What can hang from each mark:
D: B C G M U X
Q: B
U: D Q
X: D
B: D Q Z
C: D
M: D
A: Q
Z: B

Each row was made from one small tree. The marks that hang from a mark follow it in brackets, in alphabetical order. Every link used is in the known rows. Write each row's tree.
Known rows:
D{X}: [ 1.01 -1.84 -5.01  1.01  4.38  1.49  0.44  0.95  5.31  0.13 -1.70  0.01
 -2.49  4.70 -4.90 -2.54 -1.39 -0.19  4.54 -0.33  0.70 -1.93]
A{Q{B}}: [ 0.16 -4.38 -3.81  2.34  6.30 -0.19  1.65  0.01  3.76  1.88 -2.86  0.76
 -4.59  4.99 -3.06 -3.31 -2.62  1.39  5.05 -1.48  0.12 -1.27]
C{D{B{Q} X}}: [-1.38 -1.94 -4.49  0.67  2.63  0.98  2.22  0.69  5.17 -0.87 -0.60 -0.43
  0.21  5.05 -3.21 -2.25 -1.04  2.11  2.61 -1.75  0.86 -1.84]
A{Q{B{D{M} Z}}}: [-1.46 -4.61 -2.48  1.29  5.06 -0.33  3.13  0.13  5.44  3.50 -0.96  1.80
 -2.15  5.34 -1.02 -2.33 -2.51  0.58  5.02 -1.80 -0.42  0.76]
M{D{B G X}}: [ 1.01 -2.00 -5.92  0.63  2.74  1.27 -0.93  2.30  6.07 -0.47 -0.66 -0.09
 -1.58  4.79 -2.16 -3.45  1.69  3.07  3.96 -1.13  0.86 -1.56]
U{D{C M X} Q}: [ 2.64 -2.92 -6.64  2.00  1.41 -0.02  1.76  0.72  5.86 -0.72 -0.39 -1.44
 -3.21  5.14 -2.53 -1.71  1.06  0.23  3.62 -0.18  1.44  0.32]
X{D{B{Q} C G M U}}: [-1.90 -2.10 -2.88  0.24  2.05  1.97  1.71  2.36  6.00 -0.70  0.14 -0.56
  1.11  4.95 -1.49 -2.71  1.01  2.36  3.07 -1.61  3.52  0.25]
Z{B{D{G M U} Q}}: [-1.46 -3.06 -3.05 -0.77  4.01  1.28 -0.22  1.86  5.13  1.37 -0.34  0.19
  1.76  3.89 -3.70 -1.82  0.89  3.13  1.56 -0.69  2.83  0.21]
A{Q{B{D{M}}}}: [-0.91 -4.41 -3.50  0.82  5.86 -0.10  2.28 -0.12  5.24  3.03 -1.52  1.03
 -4.00  4.93 -1.35 -2.76 -1.22  0.29  5.01 -1.38  0.13 -0.18]
D{C G U{Q{B}} X}: [ 1.46 -4.28 -5.18  1.12  1.07 -0.65  0.04  0.41  5.22 -2.28 -0.06 -0.38
 -1.57  5.50 -3.61 -4.28  2.20  2.43  3.34 -1.99  2.03  0.06]
U{D{B{Z} C G} Q}: [ 1.76 -3.41 -4.90  3.03 -0.14 -0.42  0.97  1.15  4.86 -1.02 -0.13  1.06
 -0.17  4.70 -0.56 -2.13 -0.14  4.89  2.96 -0.82  1.49  1.19]
Z{B{D{C X} Q}}: [-0.74 -4.13 -5.79  1.37  1.45  1.45  1.36  1.19  4.42  0.18  0.37 -1.11
  1.02  3.61 -3.91 -1.35 -1.22  3.41  1.81 -0.05  0.78 -1.76]
X{D{M U}}: [-0.50 -0.64 -2.85  0.37  6.83  2.26  1.56  1.98  5.87  1.70 -1.82  0.89
 -2.40  3.84 -2.63 -2.83 -0.77 -0.52  5.04 -0.02  2.85 -0.24]
Q{B{Z}}: [ 0.65 -2.85 -1.92  3.20  5.59  0.24  2.05  0.50  5.41  1.98 -1.38  2.64
 -2.03  4.78 -2.78 -2.37 -3.63  1.79  5.40 -1.14 -0.68 -0.96]
Q{B{D Z}}: [-0.25 -3.44 -2.39  2.35  5.00  0.32  2.27  0.35  5.65  2.74 -0.62  3.19
 -1.30  3.56 -1.56 -2.35 -3.22  1.90  5.06 -0.48 -0.89 -0.84]
X{D{C G M U}}: [-0.58 -1.09 -3.49  0.46  3.83  2.23  0.20  1.64  6.34 -0.17 -0.82  0.76
 -1.01  3.79 -1.88 -3.34  0.58  0.55  3.53 -1.43  3.78  0.17]
U{D Q}: [ 2.98 -3.11 -5.75  2.88  4.58 -0.05  1.18  1.01  4.04  0.95 -2.55  0.69
 -4.25  3.15 -3.25 -2.13 -1.34  1.88  4.15  1.52  1.03 -0.51]
Z{B}: [ 0.90 -1.83 -3.78  2.07  6.29  1.52 -0.20  0.94  3.96  1.37 -2.13  1.26
 -2.20  4.17 -4.11 -1.83 -2.33  3.45  3.91  0.07  1.13 -1.62]
A{Q{B{D{C G M U}}}}: [-1.71 -4.58 -3.52  0.01  2.85 -0.28  0.77 -0.15  5.60  1.03 -0.32  0.21
 -1.07  4.64 -0.86 -3.78  1.30  1.46  2.81 -3.15  2.44  0.60]
B{D{C G M U X} Q Z}: [-2.16 -3.71 -3.71 -0.68 -0.51  1.11  1.46  1.73  6.87 -0.23  1.36 -0.83
  4.21  4.63 -3.50 -1.93  0.58  0.60  1.44 -2.05  2.15  0.76]
M{D{B{Q} C U}}: [-1.21 -3.26 -3.83  2.01  2.66  1.38  2.19  2.55  4.81  0.96 -0.91 -1.63
  0.99  2.96 -2.70 -2.26 -0.56  5.12  2.64 -0.64  1.44 -2.17]
C{D{B{Q} G M U}}: [-2.36 -1.16 -2.04 -0.78  3.29  0.92  0.98  0.91  5.94 -0.43 -0.53  0.27
  1.80  5.09 -2.35 -2.59  0.96  2.54  1.62 -2.88  3.11 -0.12]

Which tree is each row?
[-0.61 -0.12 -4.12 -0.86  2.61  0.99 -0.20  0.15  6.96 -1.68  0.18  0.76
 -0.61  6.45 -1.40 -2.95  1.94  0.94  2.89 -3.19  2.09 -0.23]
C{D{B G M X}}
[-1.34 -4.11 -3.19  1.75  3.78  1.43  2.79  1.56  4.91  2.67 -1.23  1.47
  1.07  2.72 -3.99 -1.20 -4.36  1.81  3.56  0.70 -0.32 -1.05]
B{D Q Z}
[-0.83 -3.93 -4.82  2.59  0.38  1.12  2.94  2.64  5.67  0.20  0.38 -1.43
  1.75  4.67 -2.48 -1.65 -1.63  4.12  3.12 -1.11 -0.47 -1.54]
M{D{B{Q Z} C X}}
[ 0.51 -3.09 -5.37 -0.14 -0.36  0.35 -0.28  1.16  4.87 -2.90  0.10 -1.24
  0.32  6.04 -3.33 -3.65  3.04  3.50  3.00 -1.52  2.99  0.27]
D{B C G U{Q} X}
[ 1.79 -4.80 -6.20  1.81  1.44 -0.63 -0.17  1.46  5.65 -1.29 -0.14 -0.75
 -2.06  4.19 -2.63 -4.70  2.78  3.82  3.08 -1.52  1.36 -0.42]
M{D{C G U{Q{B}} X}}
[-1.02 -3.36 -4.28  0.42  1.23  0.80  0.82  3.53  5.88 -0.16  0.09 -1.03
  3.01  4.82 -3.25 -2.90  0.88  3.96  2.48 -1.66  1.30 -0.33]
M{D{B{Q Z} G U X}}
[-0.70 -3.80 -4.17  1.50  4.83  1.51  1.19  1.40  3.78  2.15 -1.24  0.70
 -0.15  2.79 -4.03 -1.25 -2.63  3.85  2.72  1.04  0.59 -1.72]
Z{B{D Q}}
[-0.33 -2.68 -2.80  0.69  3.55 -1.13  2.82  0.03  6.38 -0.11  0.21  1.04
 -0.66  6.25 -2.22 -3.15  0.46  0.91  3.74 -2.75  1.10  1.43]
C{D{M U{Q{B{Z}}} X}}
[-0.28 -2.87 -3.50 -0.42 -0.92  0.14  0.94  1.45  6.28 -2.17  1.17 -0.86
  2.11  7.57 -2.47 -2.66  2.67  2.68  3.33 -2.56  2.63  2.16]
D{B{Z} C G M U{Q} X}
[ 1.45 -2.78 -5.04  2.06 -0.35 -0.36  2.94  1.26  6.16 -0.82  1.05 -0.93
 -0.52  6.76 -0.67 -1.14  0.97  2.25  3.96 -1.12  0.94  1.58]
U{D{B{Z} C M X} Q}
[-0.94 -4.21 -4.50  2.12  2.97  1.62  1.44  1.01  3.88  1.37 -0.55  0.12
  0.71  2.56 -3.39 -1.11 -2.59  4.53  1.96  0.44  0.84 -1.89]
Z{B{D{C} Q}}
[-0.99 -3.71 -2.87  0.61  2.10  0.66  2.51  0.82  5.57  1.64 -0.08  0.76
  1.05  3.83 -2.52 -1.77 -0.75  1.98  3.55 -0.13  1.73  1.31]
B{D{C M U{Q}} Z}
[-2.00 -5.41 -3.41  1.30  1.91 -0.56  1.10  0.18  4.68  1.14 -0.31  1.35
  0.97  3.87 -0.98 -3.79 -0.95  3.10  2.52 -2.89  1.70  0.64]
A{Q{B{D{C G U} Z}}}
[ 1.61 -4.74 -4.88  2.55  2.99 -0.43 -0.01  1.22  5.04  0.01 -1.05  0.49
 -2.39  3.10 -2.16 -4.36  1.37  4.98  3.31 -1.06  1.44 -0.50]
M{D{C G U{Q{B}}}}
[ 0.13 -1.99 -5.09 -1.20  2.96  1.47 -0.58  0.92  6.96  0.25 -0.15  0.68
 -1.23  4.85 -3.04 -2.60  1.30 -0.92  3.72 -0.90  1.40 -0.28]
B{D{G M X}}
[-0.52 -3.64 -3.56  2.05  2.74  1.12  1.18  2.95  5.41  1.18 -0.99  0.81
  1.21  4.07 -2.54 -2.23 -1.79  4.92  3.25 -0.72 -0.02 -0.86]
M{D{B{Q Z} G}}
[-1.06 -2.44 -2.95  0.04  3.53  1.27 -0.21  1.39  5.51  1.47 -0.85  2.41
  1.83  2.75 -2.95 -2.91 -1.13  1.88  2.89 -0.73  2.11  0.08]
B{D{G U} Z}
[-0.58 -4.05 -5.17  1.88 -0.71  1.01  1.33  2.72  5.98 -0.87  0.68 -1.00
  2.39  4.87 -2.35 -2.30 -0.31  4.51  2.37 -1.80  0.17 -0.89]
M{D{B{Q Z} C G X}}
[-0.94 -3.24 -3.37  0.71  5.12  1.57  1.63  1.45  4.87  2.57 -0.75  0.38
 -0.28  3.95 -3.52 -0.73 -1.68  2.63  3.03  0.50  0.79 -0.73]
Z{B{D{M} Q}}
